In the rows, zero is written as 128.
Known rows, with every step that occurs:
peku/sula/nonute/mamon/dodis/zenade/rediv: [109 131 119 164 139 118 152 140 201  67 122 135 133  96 155 136 130 134
 107 120 115 141 165  86 108 147 121 139  94 163 142 138 118  89  75 132
 141  92 160 127 105 138]
nonute/mamon: [128 124 131 135 126 131 124 124 153 125 128 120 135 120 139 133 129 134
 117 117 121 137 132 138 126 134 133 123 131 134 117 135 117 114 109 129
 125 123 139 127 115 136]
zenade/rediv: [148 121 120 132 128 130 129 131 140  82 128 135 128 119 135 135 126 126
 131 133 117 124 145 127 125 125 116 140 132 158 125 122 121 120 121 131
 135 114 128 128 121 141]
mamon/nonute/sula/peku/fibesud: [116 122 120 164 138 130 148 149 141  91 128 117 128 117 132 138 135 138
 135  90 118 132 143 101 130 148 109 115 116 157 156 140 136 137 107 124
 129 125 137 133 121 150]
rediv/zenade/dodis/mamon: [123 115 144 131 118 130 138 132 157 110 119 147 145  89 130 122 124 121
 112 136 130 135 146 124 106 143 103 128 132 146 131 116 116 112 126 124
 132 116 123 134 117 106]
vazu/rediv: [128 134 138 139 111 121 123 135 141 113 130 136 134 119 122 137 130 123
 132 136 125 135 133 121 136 130 129 144 124 106 145 126 125 126 130 123
 121 140 125 128 127 136]
peku/sula: [119 126 121 135 139 121 132 145 141 125 131 124 131 126 126 127 128 132
 129 123 123 141 138 100 125 132 127 140 130 132 128 132 132 135 123 129
 132 129 141 128 119 122]
nonute/mamon/dodis: [118 129 129 139 129 126 133 127 149 124 126 130 135 114 154 131 129 136
 119 106 117 127 134  93 127 138 146 117 110 129 128 139 113 117 113 129
 109 145 133 125 113 126]
vazu/rediv/zenade: [120 131 146 142 115 121 129 135 135 104 128 149 146 123 115 137 131 112
 118 128 129 139 123 117 136 140 108 122 129 103 153 117 120 129 116 120
 108 124 125 127 119 112]
rediv/vazu: [129 134 128 131 134 114 133 117 112 100 119 142 139 123 130 132 125 123
 113 133 120 125 141 139 131 129 117 115 122 135 136 127 132 127 124 126
 113 131 124 131 131 125]
zenade/dodis/mamon: [126 121 139 127 115 130 133 133 157 128 122 131 133  88 135 118 123 130
 125 144 126 130 154 128 106 135 120 148 126 148 113 121 122 112 140 129
 142 133 125 133 127 127]
dodis/mamon/nonute/sula: [115 123 144 172 118 121 137 141 147  91 122 126 124  88 128 123 132 134
 123 122 131 117 139 105 105 151 128 127 124 142 124 139 129 125 108 121
 117 168 123 132 108 133]
vazu/rediv/zenade/dodis: [127 120 148 133 110 129 133 143 139  88 127 154 150 104 127 137 128 113
 121 133 116 147 133 118 128 137 107 133 131 124 162 114 116 120 131 122
 116 111 119 130 124 111]
peku/sula/delon/robu/dodis/zenade/rediv/vazu: [103 119 128 161 154 136 149 131 180  41 113 138 165 122 133 131 127 128
 107 145 106 141 169 120 117 130  87 106 103 164 123 128 113 109  81 132
 116 117 144 133 114 134]
fibesud/peku/sula/nonute: [107 125 111 117 142 109 130 156 143 137 128 124 131 126 145 133 131 132
 121 117 133 148 152 129 123 138 129 149 112 143 152 135 133 117 107 127
 150 117 147 126 145 148]
vazu/rediv/zenade/dodis/mamon: [123 123 157 140 102 124 132 140 168  96 121 155 150  80 122 128 126 115
 113 144 127 140 146 117 114 143 100 144 126 123 144 112 111 110 133 120
 124 131 121 134 119 114]
robu/delon: [132 130 121 127 127 141 124 132 159  94 128 126 138 134 131 132 129 131
 125 115 130 126 116 119 120 127 131 120 140 133 126 124 132 133 112 125
 110 141 122 125 131 147]
peku/sula/nonute/vazu/rediv/zenade/dodis: [112 119 139 142 120 106 142 146 159  44 126 138 159  88 134 137 134 119
 103 116 104 176 157 126 118 141 109 127 110 134 175 132 112 105 113 116
 132 106 160 129 114 127]
rediv/zenade/dodis/mamon/nonute/sula: [116 110 150 168 118 124 145 149 147  63 119 144 142  71 132 121 128 124
 112 116 121 128 141 105  94 160 110 115 131 158 142 127 118 122 109 121
 112 137 118 134 107 101]
vazu/rediv/zenade/dodis/mamon/nonute/sula/peku: [117 118 156 185 112 120 145 152 168  69 123 145 152  66 122 136 131 121
 116 121 127 139 146 119 109 167  93 123 120 155 164 124 116 111 109 117
 131 139 123 138 107 145]
delon/robu/dodis/mamon/nonute/sula/peku: [ 98 113 145 179 142 139 138 136 180 101 119 105 154  97 131 122 132 143
 125 109 133 125 114 121 117 156 100  88 102 150 109 139 116 135  90 124
 126 185 134 136 108 151]
robu/delon/sula/nonute/mamon/dodis/zenade/rediv: [127 128 124 166 139 126 163 126 215  29 125 133 146 101 160 137 130 137
 108 110 118 136 147  91 100 144 131 104 118 151 141 124 122 105  47 124
 126 114 153 123 114 158]
zenade/dodis/mamon/nonute/sula/delon/robu: [112 111 155 171 128 135 154 136 169  57 122 116 142  88 131 123 128 142
 132 124 119 134 175 143  90 152 114 108 104 158 139 141 117  99 114 124
 139 162 125 135 109 141]
nonute/vazu/rediv/zenade/dodis/mamon: [120 115 157 147  97 123 127 136 153  65 118 147 159  70 132 126 130 117
  98 137 112 145 158 131 112 141 111 130 122 125 135 121 101  95 129 114
 116 142 134 134 108 132]
sula/nonute: [123 136 124 124 131 119 139 123 147 117 128 122 127 127 128 131 130 130
 124 126 134 137 133 155 124 130 123 125 112 132 145 130 134 122 116 127
 146 116 145 128 139 136]
dodis/zenade/rediv/vazu: [135 129 128 152 127 122 139 122 134  62 115 159 136 106 133 135 124 116
 105 156 119 119 162 130 120 133 101 129 121 159 128 116 122  99  98 130
 120  84 125 133 121 132]
delon/robu/dodis/zenade: [ 93 119 145 147 133 152 134 129 167 128 117 122 149 130 132 120 129 130
 123 139 128 130 105 109 125 133 107 102 107 113 105 124 115 125 101 130
 119 133 128 129 120 113]
nonute/sula/delon/robu: [119 116 142 156 141 140 139 122 135  94 132 110 143 132 122 126 132 140
 127 113 122 143 139 166 119 139 122  93 117 128 134 138 118 104 113 130
 136 142 144 128 111 132]
peku/sula/nonute/mamon/dodis/zenade/rediv/vazu: [108 137 122 165 145 101 157 128 186  43 114 148 143  86 157 141 127 129
  92 126 106 139 176  95 109 149 113 128  87 167 152 135 119  91  70 130
 126  95 158 130 105 136]

Rows:
[104 132 137 161 122 131 140 127 164 127 120 139 130 107 147 129 130 130
 110 125 124 123 125  91 119 144 142 121 100 123 128 135 114  94  98 130
 108 115 129 127 110 126]	nonute/mamon/dodis/zenade
[126 115 135 123 125 134 136 133 128  98 126 147 146 112 132 128 124 118
 118 126 119 140 131 125 118 137 111 117 134 147 145 117 118 122 130 126
 125  96 118 130 124 102]	rediv/zenade/dodis
[111 115 146 188 137 151 149 142 176  28 119 126 148 113 139 134 135 133
 125 123 111 126 141 113 104 142  98  92 108 172 128 136 112 107  72 130
 109 134 123 131 105 145]	mamon/nonute/sula/delon/robu/dodis/zenade/rediv
[120 131 134 168 147  96 169 111 172  34 118 150 147  84 155 139 125 129
  97 131 109 137 172 110 111 145 116 100 102 152 155 126 119 100  57 126
 135 107 156 130 115 132]	delon/sula/nonute/mamon/dodis/zenade/rediv/vazu
[123 123 136 166 127 121 137 143 121  81 128 125 125 111 130 131 133 133
 129 107 121 125 127 102 116 146 134 115 131 142 142 141 130 137 107 125
 111 149 123 128 115 127]	mamon/nonute/sula
[ 91 119 149 189 136 149 149 138 165  70 120 119 147 122 127 125 137 136
 120 121 121 129 120 114 107 146 111  83 102 142 131 143 119 117  77 127
 105 150 124 130 112 135]	mamon/nonute/sula/delon/robu/dodis/zenade
[111 125 120 132 120 102 122 160 143  95 127 127 145 108 148 137 138 129
 108 120 118 162 163 131 127 138 134 147 105 127 163 142 118 100 107 117
 134 134 157 125 134 179]	fibesud/peku/sula/nonute/vazu/rediv
[113 123 150 145 116 122 146 142 160  77 116 151 141  83 129 123 125 118
 117 129 128 124 149  99 100 151 101 126 122 154 144 123 119 121 117 118
 114 131 108 135 119 107]	rediv/zenade/dodis/mamon/nonute
[131 122 125 138 139 129 141 130 156  83 132 123 142 131 129 127 127 135
 130 112 128 137 123 104 119 128 136 105 157 121 130 122 134 150  95 121
 118 149 136 124 128 142]	robu/delon/sula
[104 116 119 125 151 129 135 150 147 124 130 118 145 146 137 132 128 137
 131 116 129 146 167 136 121 139 120 120 105 132 139 141 119 101 107 130
 142 139 136 125 133 152]	fibesud/peku/sula/delon/robu
[124 122 127 171 136 122 140 139 127 100 129 120 130 116 127 136 133 132
 129 105 130 125 125 128 123 148 120 103 121 157 149 140 132 125 105 125
 132 136 129 131 117 159]	mamon/nonute/sula/peku
[130 124 130 153 133 136 133 127 125 107 134 120 132 125 125 129 134 135
 120 117 122 137 137 157 116 132 134 116 135 146 140 137 125 106 121 130
 130 130 137 130 121 146]	nonute/sula/delon
[115 122 146 169 139 133 150 130 139  64 128 116 138 126 122 131 134 140
 135 105 122 132 148 145 111 145 122  85 105 140 153 149 123 121  96 123
 124 155 130 129 113 141]	mamon/nonute/sula/delon/robu
[119 127 116 128 141 135 140 131 150 140 127 120 131 132 130 136 130 134
 133 112 128 137 144 125 141 130  98 128 114 143 140 129 132 127 125 129
 144 101 142 133 133 148]	sula/peku/fibesud
[108 128 158 169 104 110 134 136 159  45 116 152 148  82 123 128 135 115
 105 126 125 131 151 101 116 151 110 118 111 116 145 135 111 116  99 106
  93 166 124 131 102 138]	dodis/mamon/nonute/vazu/rediv/zenade
[125 126 127 149 131 135 133 127 155  62 112 156 150 108 143 133 127 118
 102 154 110 123 135 115 122 123  99 122 123 170 109 115 117 118  99 132
  99 104 121 134 126 128]	robu/dodis/zenade/rediv/vazu
[131 115 143 145 122 117 149 133 169   4 129 140 175  91 136 133 134 123
 102 107 107 173 141 129 111 138 116  93 136 121 175 119 119 125  85 108
 123 128 158 126 125 151]	robu/delon/sula/nonute/vazu/rediv/zenade/dodis
[127 123 126 146 150 120 149 120 130 136 135 120 136 124 122 127 126 132
 131 126 135 139 132 138 136 135 117 104 137 131 138 124 130 127 105 127
 162 122 146 131 127 149]	delon/sula/peku
[123 111 147 166 115 124 140 149 148  82 122 129 128  71 136 124 129 134
 126 125 117 123 149 114  94 151 128 138 128 161 129 133 124 122 121 124
 126 157 117 134 111 129]	zenade/dodis/mamon/nonute/sula
[124 122 144 168 119 131 149 141 158  74 123 130 131  80 129 123 130 136
 124 127 118 128 170 138  88 145 126 129 121 176 143 139 125 103 121 125
 129 152 121 136 121 145]	zenade/dodis/mamon/nonute/sula/delon
[117 119 117 137 154 122 157 131 145 129 134 118 138 126 125 133 128 137
 137 108 125 146 151 108 140 133 104 115 132 131 143 125 134 142 106 125
 154 117 155 133 129 141]	delon/sula/peku/fibesud
[126 131 130 161 127 120 146 118 157  58 113 161 142  94 157 141 125 122
  98 132 106 117 164  98 119 144 123 114 101 162 131 127 111  91  88 130
 103 105 125 129 107 133]	nonute/mamon/dodis/zenade/rediv/vazu
[120 125 138 136 140 139 143 116 147 108 128 115 140 143 121 130 128 134
 133 125 130 136 150 169 123 129 116  99 104 124 135 135 119 107 115 128
 139 138 136 129 124 135]	sula/delon/robu
[ 99 125 114 129 143 108 137 156 167 138 126 124 138 111 167 138 131 140
 113  94 123 145 150  97 119 149 147 139  95 143 150 146 120 106  93 128
 130 138 147 122 131 146]	fibesud/peku/sula/nonute/mamon/dodis
[108 124 111 150 135 112 143 159 191  97 122 142 136  95 175 141 131 132
 107 116 118 139 170  87 107 153 128 152  92 172 146 135 112  76  69 133
 138  97 148 124 122 162]	fibesud/peku/sula/nonute/mamon/dodis/zenade/rediv
[124 125 153 158  93 117 132 147 160  55 117 141 141  65 137 127 132 124
 119 140 109 135 171 110 106 141 131 143 108 142 146 136 111 110 129 113
 115 176 117 134 115 160]	zenade/dodis/mamon/nonute/vazu/rediv
[119 131 126 142 145 119 155 124 195  73 130 121 149 112 156 133 130 144
 115  90 121 148 126  99 113 140 147  90 120 125 152 135 129 134  69 121
 122 159 153 121 124 149]	robu/delon/sula/nonute/mamon/dodis
[130 118 122 159 138 132 131 130 123 132 132 114 132 117 129 132 132 135
 121 113 129 133 122 156 130 143 119 113 132 152 132 131 126 111 118 131
 146 117 146 131 116 150]	nonute/sula/peku
[ 88 109 141 170 146 143 148 147 195  96 117 103 156 100 136 128 133 148
 135  98 122 132 134  94 125 153  83  98  95 147 107 139 124 145  95 125
 124 174 140 135 108 143]	delon/robu/dodis/mamon/nonute/sula/peku/fibesud
[122 137 132 158 134 108 154 112 172  47 113 154 140  89 161 143 127 126
  93 129 111 128 169 120 111 145 118 114  91 166 152 129 116  85  77 130
 123  95 144 130 115 140]	sula/nonute/mamon/dodis/zenade/rediv/vazu
[116 112 147 176 127 128 149 142 155  81 122 138 144  75 128 127 129 125
 112 112 131 133 143 132 101 165  92 109 122 177 148 128 118 108 102 120
 136 126 123 137 108 134]	rediv/zenade/dodis/mamon/nonute/sula/peku
[ 88 130 118 150 135 113 142 157 176 137 120 136 132 107 163 133 132 135
 104 110 129 145 150  82 111 156 140 140  87 142 149 142 120  78  76 129
 130 107 147 124 129 143]	fibesud/peku/sula/nonute/mamon/dodis/zenade
[119 115 159 153 115 102 153 127 168  47 122 141 163  61 131 125 131 122
  98 133 117 166 161 142 105 145 105 113 124 118 157 120 112 108  96 110
 147 136 163 134 113 129]	delon/sula/nonute/vazu/rediv/zenade/dodis/mamon
[124 130 134 170 132 126 144 136 130  75 130 125 128 122 125 133 136 134
 127 112 121 127 145 133 109 140 133 111 125 155 155 146 131 118 109 124
 115 145 123 131 120 147]	mamon/nonute/sula/delon
[105 112 149 160 140 149 134 127 179 110 121 105 158 109 130 117 132 146
 117 122 124 136 129 146 107 137 111  99 114 133  93 135 112 112 107 129
 120 183 144 133 109 131]	nonute/sula/delon/robu/dodis/mamon
[119 127 134 167 142 113 166 125 185  64 125 138 135  89 155 134 128 135
 111 123 118 140 156 101 110 147 125 112 109 143 145 127 117 100  60 129
 147 102 157 128 113 137]	delon/sula/nonute/mamon/dodis/zenade/rediv
[122 117 151 153 103 117 136 145 130  22 122 157 156  89 134 136 133 112
 113 118 103 146 151 106 120 143 118 111 122 137 176 133 110 123 117 111
  93 132 115 130 116 137]	mamon/nonute/vazu/rediv/zenade/dodis
[104 119 146 151 113 106 139 146 184  48 119 138 161  65 131 128 133 121
  96 131 112 169 170 130 105 146 104 136 107 134 154 129 112  96 111 114
 138 127 164 133 106 131]	peku/sula/nonute/vazu/rediv/zenade/dodis/mamon
[112 113 153 152 111 122 141 136 143  46 113 147 150  74 141 118 130 120
 104 123 115 132 161 115 100 148 109 109 117 161 135 133 110 109 111 113
 110 137 122 134 107 126]	rediv/zenade/dodis/mamon/nonute/vazu
